Each row comes from the steps of one walk. Every step used is in the known rows, and no mark comes twice. Write the walk behind each row, first mark first.
In the rows, zero is written as 128.
Known rows
kevoro gegal: [150 126 100 128 108 142 110 101 120 144 112 145 164 162 102  96 167 127
 137 132 107]
vinekug zizezo kevoro gegal rafo: [127  78 133 161  76 134 106 126 168 174 103 158  66 121 141  84 148 151
 144 102 138]
vinekug zizezo kevoro gegal rafo zosiz: [129  97 110 138  82 116 116 119 127 157  94 175  48 114 121  93 123 162
 134  79 101]
gegal vinekug gebuz rafo: [133 109 133 148 134  96 133 128 106 110 156 109 157 141 169 155 143 102
 115 134 160]
zosiz rafo gegal vinekug: [120 149 116 129 145 143 152 147 152 109 135 102 144 127  97 150 153 102
 130 126 182]
seva gebuz rafo: [119 126 222 140 107  82 157  88  96 169 112 111 199 146 132 123 136  88
 138 170  86]
rafo gegal vinekug: [124 147  92 132 146 152  99 151 137 132 135 124 141 133 119 151 140 128
 135 159 122]
gebuz rafo zosiz: [128 149 161 101  82  89 189 121  59 111 129 160 172 143 107 148 160 114
 109 119 101]
kevoro gegal vinekug: [133 104  92 132 139 148  94 107 115 136 118 146 122 146 140 119 138 140
 134 157 128]
gebuz rafo gegal vinekug zosiz rerek: [109 153 207 101 144 160 151 152 148  95 162 125 106 127 155 142 109 135
 136  82 168]
gebuz rafo gegal vinekug: [113 139 183 136 116 125 140 152 121 112 149 116 151 135 144 172 167 111
 130 160 123]
seva gebuz rafo gegal: [121 155 234 145 117 100 130 106 139 166 121  80 199 155 112 130 148  90
 154 167  37]
kevoro gegal rafo zosiz: [131 136 142 117 102 101 134 100 127 164  94 182 123 148  87 111 148 163
 127  99  66]
zizezo kevoro gegal vinekug depim: [124 105 138 160 152 141 101 124 156 139 118 130  78  94 174 108  93 153
 140 173 113]
seva gebuz rafo zosiz: [121 145 195 116 109  66 166  80  63 152 107 121 185 144 110 131 110 100
 128 152  47]
depim rafo gegal vinekug: [116 130  83 101 162 153 100 144 142 114 143 118 154 117 143 167 126 139
 110 184 134]
gegal vinekug zizezo: [127  95   4 132 120 151 106 138 113 138 120 136  76 114 156 119 107  89
 114 140 193]
zizezo kevoro gegal vinekug gebuz rafo zosiz: [135  94 167 145 137  94 117 112  67  81 148 120 107 136 163 149 121 169
 129 111  96]
zizezo kevoro gegal rafo zosiz rerek: [119 116 182 112 100 133 137  90 150 136 103 211 111 125  88 109 121 181
 149  65  96]

Write each row's walk
[133 121 112 125 140  80 141 121  72  93 149 121 139 136 148 164 116 116
 103 112 122]  gegal vinekug gebuz rafo zosiz
[124 164 108 117 169 154 109 175 112 140 145 110  90 127 142 128 107 169
 131 120 154]  rafo gegal vinekug zosiz
[140 163 121 113 152 137 115 147 205 132 131  91 160 107 122 124 105 108
 109 175  79]  vinekug depim rafo gegal
[150  85  71 149  88 161  92 120 128 134 112 138  88 132 137  76 141 128
 145 114 148]  vinekug zizezo kevoro gegal
[139 149  73  79 117 143 136  97 114 117 117 185 163 137  68 120 109 110
 123  80 138]  rafo zosiz rerek
[123  91 123 149 131 149 107 120  98 129 124 154 113 125 158 127 136 176
 145 159 140]  zizezo kevoro gegal vinekug
[118 150 128 110  97  86 163 123 113 169 103 190 141 127  87 136 137 148
 113 105 103]  gegal rafo zosiz
[140 189 147 110 143 137 183 163 142 110 142  88 142 138  77 102 147 134
 129  60 187]  vinekug zosiz rafo gegal
[126 165 111 145 165 145  99 158 188 144 125 100 108 100 134 132  94 104
 133 176  93]  rafo gegal vinekug depim
[117 131  67  65 184 144 128 103 171  94 125 151 103  76 143 145  21 112
  91 148 131]  gegal vinekug depim rafo zosiz rerek
[140 170 136 126 117 135 167 138 161 116 129 101 185 144  53 123 184  92
 133  96 157]  zosiz rafo gegal
[154 156 170 152 117 104 119 143 153 109 159  77 194 164 110 139 179  95
 133 103  93]  vinekug gebuz rafo gegal
[124 165 128 141 166 136 156 150 203 117 130  78 114  97 108 129 111  79
 126 140 148]  zosiz rafo gegal vinekug depim
[121 110 168 126 157 144 173 139  91 106 137 120  76 111 154 102 113 196
 135  82 223]  zizezo kevoro gegal vinekug zosiz rafo
[118  76  36 145 114 150 105 153  99 133 129 144  64  94 174 127 105 127
 127 142 205]  gegal vinekug zizezo kevoro
[135  78 181 168 131 109 111 119 106  97 157 107 129 141 183 139 148 156
 139 131 130]  zizezo kevoro gegal vinekug gebuz rafo
[125 107  18 109 149 171  73 149 151 106 138  97  92 106 159 142 103 106
 105 162 154]  depim rafo gegal vinekug zizezo
